Known rows, with every way that one mark hangs from another
[Z_687 Z_59 Z_492]: [-13  -2   8  -1  -8   5  -3   3  13   7  16   1  15  -5   6  -1   0   6
  -3  -1  -3  -3  -8  10]
[Z_675 Z_519]: [  3  -5  -1   0   4   9  -3   0  -8  -8  -1   0  -6  -1   0   1   2 -12
   5  -1   0   2  -4   7]
[Z_456 Z_158 [Z_519 Z_675] [Z_687 Z_59 Z_492]]: [-17   2   0 -26  -2  27 -11   3 -17   7  17  -2   5  -5   7  -2  -5  21
 -18  -3 -23   8  -9  24]
[Z_687 [Z_492 [Z_158 Z_59 Z_456 Z_675]]]: [-13  -8   1   7  -4   9   1   7  -3  22 -14  12 -19 -14 -14   1  -3  10
 -18   2   6  10  -9   8]
[Z_675 [Z_519 [Z_59 Z_158]] [Z_687 Z_492]]: [-12  -5  -4  -6  -6  30  -8  -1   2   7  -4   3  -2  -2   4   3  -2  -7
   3  -5  12   0  -2  -5]
[Z_519 Z_59]: [ -6  -1  -3   4  -8   2   2  -1   3  -1   2 -22   7  -5   0  -1  -2   0
   2  -2   5  -2   1  -3]
[Z_59 [Z_158 [Z_675 [Z_519 Z_492] Z_687]]]: [-10  -8  -2  -2   9  23 -12   1  -6  16 -15  20 -10   8  -7   3  -3  -2
 -13  -3  -1   9   5 -17]
[Z_492 [Z_158 Z_59 Z_456 Z_675]]: [ -6  -4  -2  14  10   6   0   6 -18  19 -18   8 -24 -11 -22  -1  -3   5
 -21   3   3  14  -2   2]
[Z_492 [Z_158 Z_456]]: [  7   0  -3   0   9  10   1   7  -1  12 -13   0 -16  -5 -12  -3  -2  -5
 -11   1  -1   6  -3   6]
[Z_687 [Z_59 [Z_519 Z_675]] Z_492]: [-19   1   6  -3  -7   8  -4   7  -7   4  20   3  12  -2  10  -2  -4  12
 -13   0  -4  -8  -6  13]
[Z_59 [Z_158 Z_456 Z_492 [Z_675 Z_687]] Z_519]: [-18   6  -1  14  11  20 -10   2 -28  22 -27  32 -33  10 -10   4 -11  10
 -20   1  11   4   9   1]
[Z_675 [Z_519 Z_59]]: [ -2  -4  -4   4  -2  11  -1   0  -3  -9   0 -20   0  -5   0   0   0 -11
   7  -3   4  -1  -3   6]
[Z_456 [Z_158 [Z_492 Z_687] Z_675] [Z_519 Z_59]]: [-20   0  -2   4 -17  17   3   3 -20   5 -17 -22 -15   1 -17   3 -12  16
  -1  -2  -2  11   3  10]
[Z_456 [Z_519 Z_492 [Z_675 [Z_687 Z_59]]]]: [ -9  -1   2  -9   9  18 -10   3  -6  11  17  -7  11   4  -6  -7  -3  17
 -14  -2 -17  10  10  -3]
[Z_675 Z_519 [Z_687 Z_59 Z_492]]: [ -2  -5   6  -4   7  24 -11   0   3   7  14   4   8  -3   1  -2   3  -8
   1  -3   2   4  -8   6]
[Z_519 Z_59 [Z_492 [Z_158 Z_456] Z_687]]: [ -1  -9  -4   4  -2  11   4   8  18  11 -12 -40   5  -1 -13  -8  -3   1
 -12  -4  -6   9   6  13]
[Z_492 Z_158 [Z_687 [Z_59 Z_519]]]: [  1  -3   3   5   7   5   4  11 -20   4  -5 -15   7   8 -11  -7  -4  -7
  -7  -1  -8  -5   3   6]
[Z_59 [Z_158 [Z_456 Z_519] Z_492 Z_675]]: [-23   5   1  12  -3  14  -5   4 -21  18 -26  24 -36   3 -13   3 -12  15
 -11   2   1   8   7   8]
[Z_675 [Z_519 Z_59 [Z_492 Z_687]]]: [ -3 -13  -3   3  -5  12  -1   2  11  -7  -2 -36  10   3  -2  -4   1  -8
   2  -6  -5   3   4  14]
[Z_519 Z_492]: [-5 -8  0 -4  4  2 -3  0 15  3  1 -7  9  5  1  0  0  6 -9 -2 -8  3  6  2]
[Z_492 [Z_158 Z_59 Z_456]]: [ -3  -2  -4   9  13   6   1   4 -16  10  -9   3 -19  -7 -13  -2   0   3
 -16   2   2  10   2  11]
[Z_492 [Z_158 Z_675]]: [  5  -6   0  -2   1   6   4   9  -2  14 -17   3 -11  -5 -19   2  -5  -1
 -10   2   1   4  -2 -16]
[Z_492 [Z_158 Z_675] [Z_687 [Z_59 Z_519]]]: [ -1  -6   4  10   4   6   3  13 -21  13 -12 -10   2   4 -20  -7  -7  -5
 -13   0  -5  -1  -1  -2]
[Z_492 [Z_687 [Z_59 [Z_158 Z_456]]]]: [-10   6   6  12  -1   5  -5   4 -12  10   1  -2   0   6  -2  -9  -2  -1
  -8  -1  -7   5   0  21]
[Z_456 Z_519]: [ -5  -2  -4   0   2   6   0   1 -20   0  -6  -2  -5   1  -6  -2  -4   2
   6   1  -7   0   2   0]
[Z_456 [Z_519 Z_59 Z_675]]: [-11   4  -5  -3 -12   9   2   4 -16  -1   7 -20   0  -6  -5  -4  -6  13
   0   0  -5   1   6  -1]
[Z_59 [Z_158 Z_456 Z_492] [Z_519 [Z_675 Z_687]]]: [-16  12  -2   1   9  23  -9   3 -24  13 -10  28 -30  11   1   2  -8  17
 -22   1   7   4  14  12]
[Z_687 [Z_59 [Z_158 Z_456] [Z_519 Z_675]] Z_492]: [-30   7   3   2  -3  16  -9   8 -18  13   8  20  -3   0  12  -2  -7  12
 -23   0  -4  -5  -4  20]

Rows
[-15   5  -2   4  -3  15  -6  -2   3   8  -8  -4 -16   1   3   1  -6  13
 -12  -4   5   2  11  19]
[Z_519 [Z_59 [Z_158 [Z_456 Z_687] Z_492]]]
[-16   4   4  19   8   1  -3  -4  -9   5   0   9 -26  -4  -5   2   1  20
 -12   1   8  13   9  30]
[Z_158 Z_59 Z_456 Z_492]
[-15   4   5   0   4  22 -13   1   2  23   6  19   0   0   3  -4  -2   5
 -12  -2   1   5  -3   6]
[Z_675 [Z_687 [Z_59 [Z_158 Z_456]] Z_492]]
[-19  -8   0  -4  13  18 -13   2 -15  17  -2   2   6   9  -4  -5  -7  14
 -22  -4 -24   4   9   0]
[Z_456 [Z_519 Z_492] [Z_687 [Z_59 [Z_158 Z_675]]]]
[ -1   1   6   7   7  10  -9   1  -4  20   4   4   5  -3 -14  -4  -2   2
 -11   0   0   8  -3 -16]
[Z_158 [Z_675 [Z_687 Z_59]]]
[-11  -6  -1   2  -1  10   1   6  -1  14  -7   8 -14 -11  -5   1  -1   8
 -13   1   4   8  -6  16]
[Z_687 [Z_492 [Z_158 Z_59 Z_456]]]
[-21 -10  -5  11  17   1  -3  -2 -24  -2  -1   0   2   8   3   0   0  12
 -16  -1  -2   0  11   6]
[Z_158 [Z_59 [Z_519 Z_492]]]
[ -4   0   6 -11  10  14 -11   2  18  12  26  -6  18   2   0  -6   2  16
 -22  -2 -11  11   9  -3]
[Z_519 Z_492 [Z_675 [Z_687 Z_59]]]
[ -7 -13  -3  -1  -4  10   3   7  20  15 -11 -27   7  -5 -15   1  -7   5
 -17  -3  -2   4   6 -15]
[Z_519 Z_59 [Z_492 [Z_158 Z_675]]]
[-16  -5   2   9  -2  13  -2  -1 -25  -1  -8   2 -25   1 -11   7  -1  11
  -9  -2   4  18  -1  23]
[Z_456 [Z_158 Z_59 [Z_492 Z_687] [Z_675 Z_519]]]
[-17   1  -4   7   8   0  -1   0 -36  -5   8   7  -7   1   3   0  -1  15
 -15   2   2   0   7   8]
[Z_158 [Z_59 [Z_519 Z_675]]]
[-19   4  10   5   0   5  -5   1   1   6   9  13  -4   7   4   3  -4  12
  -9  -2  -1   0  10   7]
[Z_687 [Z_59 [Z_158 Z_492]]]
[-22  12  -1   4   2  14  -6   6 -23   6  -9  26 -31   8   5   3  -9  18
 -21   1   4   0  12  20]
[Z_59 [Z_158 Z_456 Z_492] [Z_519 Z_675]]
[ -6 -12  -4   1   2  13  -4   0  11  -5   3 -26   8  -1   1   0   0  -6
  -2  -5  -3   1   4   7]
[Z_675 [Z_519 Z_59 Z_492]]
[  2  -3  -5   2  20  11  -4   1 -17  11  -8   1 -18  -6 -11  -4   2   6
 -21   0  -3  11   3  17]
[Z_492 [Z_158 Z_59 [Z_456 Z_687]]]
[  2 -13  -3 -12  -6  23  -2   5   8  10  -9 -11  -3 -11  -6   2  -3  -2
  -8  -4   0   0  -7   3]
[Z_456 [Z_687 [Z_492 [Z_158 [Z_675 [Z_519 Z_59]]]]]]
[-20   0  -4   2 -11  17  -7   2   2  21 -16   0  -9  -8   0  -1  -7   9
 -17  -3   2   2  -5   7]
[Z_519 [Z_59 [Z_158 [Z_456 [Z_687 Z_492]] Z_675]]]
[-10 -10   0   7   0  16  -2   8  -9  16 -14  13 -23 -14 -14   2  -1   1
 -14   2   6  11 -12  14]
[Z_687 [Z_492 [Z_158 Z_59 Z_456 [Z_675 Z_519]]]]
[-16  -1  -6 -11  11  20 -10   4 -16  10  -4  18  -2  16   6   0  -6  12
 -24  -2  -5  -1  16 -10]
[Z_59 Z_158 [Z_519 Z_492 [Z_675 Z_687]]]
[-20  -8  -3  12   7  11  -6  -1 -30  18 -12  19  -7  -1  -8   2  -3  12
 -15   1  11   3  -1  -9]
[Z_158 [Z_59 Z_519] [Z_675 [Z_687 Z_492]]]
[ -1  -9   1  10  -2   0   7   8 -19  10 -16  -5 -11  -2 -23  -2  -1   5
 -11   1   2  11   2  -3]
[Z_492 [Z_158 Z_59 Z_675] Z_687]
[-11  -3  -1   3  -2  12  -6   3 -16   8 -16  22 -17   3  -5   5  -5  -6
  -6  -1   2   2  -2  -9]
[Z_59 [Z_158 [Z_675 Z_519]]]
[-10  -4   3  -5  13  10  -4  10  -6   6  13  -8  12   5  -1  -4  -5   9
 -25  -1 -13  -2   8   2]
[Z_687 [Z_59 [Z_519 [Z_492 Z_158] Z_675]]]
[ -1  -4  -1  -5  -5  13   2   8  11  15 -11   4 -11 -10  -5   0  -3   1
  -8   1   3   3  -9  12]
[Z_687 [Z_492 [Z_158 Z_456]]]
[-12   0  -2  -4  18  18 -13   0 -30  10   0   0   2   4  -1   0  -6   5
 -26  -3 -15   3  -8   9]
[Z_456 [Z_158 Z_675] [Z_687 [Z_59 Z_519]]]
[ -8   0  -5 -16   7  22  -6  -3 -20   0  -6   0 -18   6  -1   4  -6  18
  -7  -4 -13   8   5  22]
[Z_456 [Z_158 Z_492] Z_519 Z_687]
[  4  -4  -5   0   7  22  -7  -3  -5   0   0 -16   1  -3  -5  -2   2 -13
   6  -4   9   3   1  -5]
[Z_675 [Z_519 Z_59] Z_687]
[-17 -10 -11 -12   4  26  -8  -1 -13  13 -12 -25   2   0  -8   0  -9  14
 -20  -6 -20  11   1   3]
[Z_456 [Z_158 Z_675] [Z_519 Z_59 Z_492] Z_687]
[  3 -12  -1  -8  10  16  -3   6  15  23 -13  -2   1   2 -18   0  -3   4
 -19  -2  -4  11   7 -21]
[Z_519 [Z_492 [Z_158 [Z_675 Z_687]]]]
[-16   3   0   5   4  19  -9   2 -22  19 -24  22 -35   4 -10   1 -10  18
 -17   0  -5   9   9  15]
[Z_59 [Z_158 [Z_456 Z_519 Z_687] Z_492 Z_675]]
[  0  -9   4  -2  22  22 -15  -1   7   7  15  -8  14   5  -3  -4   4  -8
  -8  -5  -7   9   4   1]
[Z_675 [Z_519 Z_492] [Z_687 Z_59]]
[ -5  -8  -1   1  -8  22  -6   2   4  14  -9  -4  -1 -10  -9   2  -3  -5
   1  -2  11   6  -9 -10]
[Z_158 [Z_675 [Z_519 Z_59] [Z_687 Z_492]]]
[-22  -3  -6  -4   7  11  -3   1 -30  -4   4  -7  -1   9   3   0  -2  18
 -24  -2  -9  10   5  19]
[Z_456 [Z_158 [Z_59 [Z_519 [Z_492 Z_687] Z_675]]]]
[-12  -4  -3  10   7  11  -6   5 -12  20 -20  -2 -14  -3 -17  -5  -7   8
 -15   2 -11  13  -1   7]
[Z_158 [Z_456 [Z_519 Z_492]] Z_675]
[-11   3   6   7  -5   2  -2   4  -8   3   6  -2   8   9   0  -6  -1   0
  -3  -2  -7   0   4   9]
[Z_492 [Z_687 [Z_59 Z_158]]]
[ -9 -16   0   3   8   4   0   5   2  15  -9  -2  -4  -1 -15   2  -2  13
 -23  -1  -4  11   8 -10]
[Z_519 [Z_492 [Z_158 Z_59 Z_675]]]
